(in the rows, 128 means zero)
Known rows, with every way that one mark hangs from another
z_803[z_317 z_657[z_576[z_254]]]: [126 154 114 113 115 123  95 107 112 148 136 151 120 163 125 108 136 139
 109 120 109 136 148 129 157 108  89  73 154 130 113 111 105 184 125 161
 125 164 128 165 164 101 107 142  77 110 146 141 123  97 154 161 136  87]
z_35[z_657[z_803]]: [123 146 125 118 111 100  92 162 182 116 132 133  84 174 134 121 155 146
 143 138  94 178 126 101 148  84 122 108 133 116 152 106 130 153 116 151
 140 161 116  88 159 123 145 131 130 129 125 118 104 107 147 147 102 182]
z_576[z_35[z_745]]: [124 128 139 126 120 117  95 166 171  92 119 110 115 151 115 117 162 150
 114 123 108 174 139 119 114  92  83  88 131 110 154 109 176 145 154 142
 137 155 125 116 128 121 135 133 138 129 114 139 121 112 128 129 114 124]
z_657[z_35[z_745] z_576[z_254] z_803[z_715]]: [116 142 121 101 118 129  95 105 100 158 121 120  74 160  97 103 126 146
 146 129 106 158 130 145 117  40 128 143 131  91 128 108 154 140 135 149
 150 156 116 132 138  97 124 103 152  89 169 117 137 110 127 134 124 203]
z_317[z_803[z_657]]: [129 172 125 130 114 106 105 165 160 110 128 149 147 171 130 118 150 143
 113 115 107 150 125  96 150 110  87  59 149 115 145 102 102 147 130 148
 126 158 120 138 161 108 138 151  93 116 108 138 121 108 155 141 137 100]
z_254[z_303 z_576[z_35[z_657]]]: [116 103 161 148 120 139  97 123 170 151 136 144 114 137 141 100 157 145
 117 128 135 130 151 103 120 135 102 141 130  95 168 116 105 157 156 141
 136 154 129 108 107 160 150 126 161 140 104 130 136  96 141 124  43 128]
z_35[z_576 z_657[z_803] z_745]: [122 142 122 114 124 100 105 154 145  92 120 160  96 174 133 110 152 151
 194 130 103 219 119 110  96 110 111 107 122 132 141  99 157 145 157 156
 149 166 105  61 137 130 128 152 116 120 127 118 104 120 147 132 116 236]
z_715[z_803[z_657[z_35[z_576[z_254] z_745]]]]: [126 166 122 112 122 125 116  97 113 128 109 166 149 133 116  99 142 143
 146 102 134 195 140 111  81 139  82 123 130 127 123  96 159 131 195 146
 127 164 117 128 160 107 128 146  89 111 148 131 122 106 139 160 130 186]
z_303[z_254[z_576[z_35]] z_317[z_803[z_715]]]: [109 118 182 140 128 147 114  94 136 140 130  82 130 180 125  75 138 127
 124 116 114  63 120 136 121 131  84 173 145 115 155 125  75 113 166 121
 147 158 120 139  97 106 126 105 110 105  94 123 154  78 149 140  70  60]
z_35[z_576[z_254] z_657 z_745]: [133 158 121 113 127 107 109 129 133  86 100 157 114 155 131 108 151 139
 153 128 118 199 122 118  74 132  91 124 114 145 132  87 156 155 162 154
 141 171 112  89  88 136 119 160 102 128 120 127 111 104 144 130 101 209]
z_35[z_657]: [133 154 124 122 117  99  93 160 176 103 136 145 105 156 136 121 160 141
 122 139 100 165 129 102 121 107  97 101 126 128 155 105 132 161 120 156
 134 161 118 103 130 137 141 144 119 144 102 127 105 102 146 147  98 159]
z_576[z_35 z_254[z_303]]: [121 128 155 142 116 129  89 117 179 137 118  95 113 139 123 102 147 149
  88 132 115 119 143 114 164 102  96 137 129  92 152 104 118 145 135 138
 128 158 132 161 140 107 130 109 167 134 120 135 142  81 140 114  59 110]
z_803[z_317 z_657 z_715]: [131 152  98 114 116 129  95 147 146 119 157 152 135 168 123  96 148 126
  84 140  92 144 146 125 135 101  71  11 156 124 133 110  97 158 122 148
 114 149 115 174 141 148 114 134  47 126 103 132 100 113 152 188 144  14]
z_715[z_803[z_317 z_657[z_35]]]: [124 162 112 120 111 125 101 137 163 135 165 139 146 149 124 108 149 140
 111 111 114 169 159 106 143 120  88  74 154 134 144 111 131 150 154 146
 110 151 122 146 199 118 145 124  73 122 128 133 111 108 143 192 137  64]
z_803[z_657]: [135 155 121 122 114 112  96 161 165 117 136 148 135 155 126 111 155 139
  96 130 106 151 133 104 146 103  84  64 146 113 141 115 116 164 127 154
 126 154 126 144 180 119 129 149 104 131 115 137 117  93 149 154 134 117]
z_657[z_576 z_803[z_317 z_715]]: [115 139 106 110 120 114  87 151 129 149 167 103  84 184 122  96 121 141
 137 140  82 139 133 136 153  50 117  57 158 111 129 126 118 167 110 154
 142 155 116 145 152 123 114  95 107 107 138 119 128 120 142 169 138 103]
z_745[z_35[z_576[z_254] z_657]]: [128 156 136 127 118 112 100 120 142 129 117 156 123 141 126 104 137 146
 134 142 133 177 120 112  41 129  94 118 124 144 123  95 137 149 135 162
 126 165 113 119 104 131 126 140 126 126 128 138 111 111 138 133  88 222]
z_185[z_317[z_803[z_657[z_35 z_576]]]]: [122 160 131 128 116 113 114 125 130 176 146 146 137 157 121 108 131 148
 156 120 126 124 134 114 182  97 123 118 144 100 139 128 105 147 109 160
 121 155 125 132 189  95 159 149 102  87 155 149 118 115 151 145 152 167]
z_745[z_35[z_576[z_254[z_303]]]]: [118 148 146 149 119 116 100 127 154 141 139 130 134 147 123  95 133 155
 126 140 139 140 121 108  84 107 103 132 129 125 124 115 106 152 130 152
 121 156 122 151 133 128 110 111 166 120 132 134 150  90 142 113  65 190]
z_254[z_303[z_317] z_576[z_35[z_657]]]: [117  92 163 140 124 142 111 103 173 144 141 131 104 140 142  90 159 139
 136 128 130 115 150 114 145 163 108 182 125 115 172 137  83 140 170 135
 143 158 132 103 116 163 149 128 144 143 110 129 123  82 153 117  40 139]
z_576[z_254[z_185]]: [136 154 130 130 118 104  91 138 152 114 128 150 102 160 128 120 145 140
  91 143 113 112 134 113 161  84  98 104 133 103 144 120  98 154  84 144
 137 163 131 153 138 125 130 117 172 135 118 134 145  65 141 134 105 146]
z_715[z_803[z_657[z_576[z_35[z_745]]]]]: [116 144 122 113 124 118  99 130 125 140 113 151 134 132 117 115 153 158
 139  97 121 183 145 114 122 126  72 112 147  83 134 115 178 133 185 149
 131 165 131 114 138 120 140 141 115 121 149 137 127 112 136 163 134 132]
z_35[z_576[z_254] z_657[z_803] z_745]: [128 147 120 112 122 104 104 121 130  97  98 150  90 173 130 109 151 147
 175 123 107 212 119 120  93 115 107 138 118 134 129  86 152 149 168 154
 151 171 106  80 124 123 120 151 113 108 143 120 115 104 148 132 114 241]
z_745[z_35[z_576 z_657]]: [126 155 128 128 120 105 101 158 155 129 143 152 125 144 127 106 145 149
 149 145 133 189 121 101  40 126  99 103 132 144 130 108 140 149 131 162
 126 158 110 104 113 149 134 139 122 130 115 137 105 130 136 141  97 219]
z_303[z_317[z_803[z_715]]]: [129 162 124 124 131 106 114 148 159 103 142  95 120 182 128 103 138 128
 135 127  96 116 121 122 170 102  97  90 138 137 151 121  91 117 129 133
 143 162 114 144 111 124 135 114  92 120  91 119 114 101 152 142 116  85]
z_803[z_317 z_657[z_35[z_576[z_254[z_303]]]]]: [121 144 125 130 115 142 110  90 130 158 152 154 143 143 123  80 136 144
 122 128 136 153 149 122 150 132 103 125 139 139 128 104  82 165 152 150
 105 151 120 162 192 114 110 130  93 114 133 140 121  93 154 137  99 126]
z_576[z_35[z_657[z_803] z_745]]: [121 114 130 117 115 110  95 147 168 103 107 121  84 168 120 119 166 151
 148 121 100 214 132 116 115 101 101 129 125  99 157  96 176 129 157 146
 144 160 115  73 133 118 150 134 137 120 136 129 104 115 134 128 105 172]
z_185[z_317[z_803[z_657[z_576] z_715]]]: [125 161 109 126 124 113 113 128 118 148 135 154 144 169 128 100 128 134
 134 130 100 110 125 122 164  97  93  53 147  94 130 125  97 145 109 159
 127 158 118 160 135 126 140 142  73  91 136 140 117 119 158 167 158  98]
z_254[z_185 z_303[z_317[z_803]] z_576]: [115 114 151 158 132 121 122 114 150 126 167 144 122 178 155 104 146 142
 151 121 136  73 138 106 197 136 124 159 136 111 170 155   4 131 113 124
 145 160 133 126 134 169 146 108 171 125  99 124 163  52 161 100  68 127]

Rows
[126 168 122 122 121 124 108  94 107 164 129 175 139 130 116  94 128 148
 126 111 142 147 146 105 115 138  90 133 137 112 131 112 111 131 136 146
 124 161 123 162 169 121 141 128 130 123 145 137 134  84 142 160 117 184]  z_715[z_803[z_657[z_35[z_576[z_254[z_185]]]]]]
[124 175 112 117 119 117 102 148 107 158 130 152 135 164 121  97 131 141
 120 119 109 123 122 113 143  92  96  57 156 106 131 113  98 145 121 153
 131 159 119 160 122 121 125 129  90 104 123 133 124 124 148 155 135 108]  z_317[z_803[z_657[z_576] z_715]]
[127 157 131 121 123 116 122 108 138 108 129 135 155 194 123  88 153 128
 120 123  92  99 103 128 164 129  84 150 142 132 134 120  59 114 142 134
 127 161 114 145 153 111 119 125  67 102  99 118 121  60 168 152 116  55]  z_303[z_254 z_317[z_803[z_657 z_715]]]
[124 159 105 114 123 126 117 127 128 118 151 165 158 152 120  98 149 144
 163 105 129 219 148 113  83 143  84  87 143 146 130 111 150 144 195 145
 117 153 112 113 169 138 130 148  56 110 131 131 107 121 142 182 151 124]  z_715[z_803[z_317 z_657[z_35[z_576 z_745]]]]
[113 106 171 155 120 139  94 138 171 154 145 110 113 143 133  95 142 148
 106 129 132 112 150 109 124 120 106 118 140  90 169 126 102 163 142 138
 134 147 137 141 142 138 136 113 177 137 111 134 160  98 139 118  52 103]  z_254[z_303 z_576[z_35]]
[125 140 132 139 128 112 102 115 133 132 140 164 112 157 133  93 140 151
 128 139 133 114 133 108 153 113 108 136 130 109 139 122  65 154 104 144
 132 161 127 151 141 149 115 114 180 136 121 131 159  61 149 115  73 182]  z_35[z_576[z_254[z_185 z_303]]]
[112 144 141 112 113 121  88 115 130 182 131  97  71 150 115 110 118 152
 149 126 114 131 130 128 167  50 147 163 140  91 133 114 138 157 110 153
 146 161 124 131 196  65 129 106 177 104 167 129 148  98 130 127 115 233]  z_657[z_35 z_576[z_254] z_803]
[122 155 109 123 119 127 113 118 116 178 146 147 136 153 113  99 123 137
 137 128 117 118 132 127 160  91 111  82 142  91 134 124 100 135 109 156
 121 151 118 159 151 111 155 129  86  88 150 143 116 118 148 164 149 134]  z_185[z_317[z_803[z_657[z_35 z_576] z_715]]]
[120 128 125 116 114 122  88 144 160 140 116  99  80 157 112  95 145 140
 113 140  89 172 141 121 115  90  99  90 135  90 148  95 153 126 141 146
 138 155 112 122 116 121 145 111 127 125 122 122  97 124 133 157  89 138]  z_576[z_35[z_657[z_803[z_715]]]]
[124 144 106 100 123 116  98 110 101 130 100 154  75 170 121 109 138 142
 154 132  92 182 121 134 114  81 114 134 123  93 122  98 149 145 145 154
 153 169 111 103  87 125 127 124 119  99 161 110 108 109 138 146 113 197]  z_35[z_657[z_576[z_254] z_803[z_715]] z_745]
[132 156 124 139 119 101 115 146 166 106 133 144 158 173 132 115 151 135
 125 124 107 127 129 103 192 117  88  49 142 113 143 113  92 143 107 153
 115 159 121 131 170 115 152 159  80  99 117 143 113  99 167 156 148  85]  z_185[z_317[z_803[z_657]]]
[130 136 121 163 120 105 119 120 160 123 151 185 158 173 138 115 161 146
 128 134 121  98 138  95 222 127 106  97 135  82 153 135  31 133  85 144
 112 151 130 138 173 160 157 137 136 109 118 141 135  57 169 127 120 101]  z_254[z_185[z_317[z_803[z_657]]] z_303]
[135 149 128 139 128 101 107 108 135 122 136 145 112 159 132 106 132 137
 135 145 118 102 130 125 145 114  92 100 130 120 131 129  94 155  74 152
 130 165 124 145 129 138 130 138 133 120 132 144 139  71 155 143 124 176]  z_35[z_576[z_254[z_185[z_317]]]]
[118 121 157 143 124 119 115  98 171 125 116  64 126 165 129 102 145 144
 128 110 116 100 135 121 203 134  99 183 128 116 156 116  86 109 152 125
 140 168 128 146 134  92 140 111 151 121 112 130 139  70 156  95  64 107]  z_576[z_35 z_254[z_303[z_317[z_803]]]]
[126 151 109 101 120 134 104 130 106 159 134 180 121 137  97 102 145 141
 130 127 119 171 135 131 108  74 105  84 141  99 131 123 142 153 143 153
 129 149 123 136 138 132 131 132 113 105 148 138 111 116 130 151 147 162]  z_803[z_657[z_35[z_745] z_576] z_715]
[118 153 138 135 125 110 100 120 152 121 130 135 120 149 131  95 134 150
 131 134 127 129 128 110 133 114 101 138 127 127 136 104  99 167 137 147
 137 162 123 150 145 122 107 121 147 133 117 126 151  89 151 113  76 175]  z_35[z_576[z_254[z_303]]]
[124 135 163 142 123 124  98 116 148 131 158 157 116 179 141 109 151 139
 108 140 125  71 121 115 113 102 106 147 144 104 153 137  58 169  98 140
 137 155 134 125 144 143 122 116 177 124  98 126 181  30 146 138  76 114]  z_303[z_254[z_185 z_576]]
[121 154 104 107 114 145  96 131 109 185 167 144 121 150 104  91 133 139
 110 131 114 144 152 139 128  85 103  60 156 121 128 125 105 168 130 156
 117 144 122 167 158 122 120 121  78 112 139 139 104 129 140 174 144 103]  z_803[z_317 z_657[z_35 z_576] z_715]
[122 167 115 118 122 131 118 143 101 133 125 163 153 157 105  86 139 140
 147 113 129 187 127 116  73 108  93  79 142 127 132  92 123 122 176 143
 124 148 107 132 119 127 131 144  81 103 114 133 104 143 140 139 145 155]  z_317[z_803[z_657[z_35[z_576 z_745]] z_715]]
[134 159 119 141 122 100 108 156 160 101 137 119 131 180 130 112 134 126
 122 141  90 111 126 113 159  92  94  45 136 104 150 113 103 124  94 146
 129 154 112 151 117 132 148 128  89 101 102 128 123 111 149 162 135  66]  z_185[z_317[z_803[z_715]]]
[142 140 130 146 124 106 100 113 159 105 133 151 109 162 131 120 145 135
 102 148 105  88 136 124 187  91  94  92 123  98 147 132  92 151  62 148
 130 163 130 153 146 137 145 133 151 121 135 139 137  53 148 150 117 130]  z_576[z_254[z_185[z_317]]]
[134 164 112 132 119 110 114 139 145 112 130 152 154 170 126 100 143 124
 109 132  93 122 133 113 159 111  83  30 143 103 142 108  90 132 112 149
 117 154 114 162 141 133 145 146  64 100 111 134 102 114 161 171 149  51]  z_185[z_317[z_803[z_657 z_715]]]
[120 156 132 121 125 119 106 161 149 121 142 135 120 146 109 107 143 147
 165 124 128 191 130 115  79  91 111 121 127 142 146 115 158 151 153 147
 136 151 117 103 150 127 126 143 131 124 121 136 120 124 131 124 125 214]  z_657[z_35[z_576 z_745]]
[114 113 149 141 128 124 123 104 166 101 105  99 127 170 124 110 161 146
 145 105 118 141 134 125 186 139  95 192 115 116 155 111 108 101 182 123
 141 168 125 119 112 108 140 123 137 113 121 128 136  67 152  88  72 121]  z_576[z_35[z_745] z_254[z_303[z_317[z_803]]]]
[118 144 132 119 110 109  90 111 133 169 128 141  86 160 120 111 131 156
 148 137 117 169 119 119 105  77 131 152 133 104 118 111 140 149 111 164
 138 166 119 104 136 102 133 116 163  99 174 126 122 105 136 128 100 245]  z_745[z_35[z_657[z_576[z_254] z_803]]]
[118 149 123 115 117 141  99 111 116 158 145  91  93 170 113  76 111 135
 130 136 104 156 139 143 107  82 114  85 143 133 124  97 125 150 140 146
 135 152 106 164 156  91 109  98  92 101 139 125 120 126 137 161 123 142]  z_657[z_35[z_576[z_254]] z_803[z_317 z_715]]
[109 146 122 117 117 124  97 132 128 166 147 124 135 145 128 101 139 152
 121 102 115 156 156 118 145 130  73  72 164 108 133 117 143 152 164 154
 121 160 129 149 162 112 136 125  82 117 146 145 123 114 142 191 131  69]  z_715[z_803[z_317 z_657[z_576[z_35]]]]
[118 135 133 122 126 109 107 100 149 140 140 130 103 155 131 105 134 146
 154 131 117  93 126 132 207 100 130 189 126 125 138 145  79 153 130 143
 148 170 136 140 158 122 115 113 161 123 143 124 147  55 158 103  77 172]  z_657[z_576[z_254[z_303[z_317]]]]
[106 128 145 123 115 109  85 154 146 176 131  75  75 157 118 107 130 159
 140 122 104 145 133 123 165  65 121 120 155  85 144 122 159 151 125 154
 151 160 128 115 172  89 134 111 168 111 163 139 147 123 133 136 110 172]  z_657[z_576[z_35] z_803]
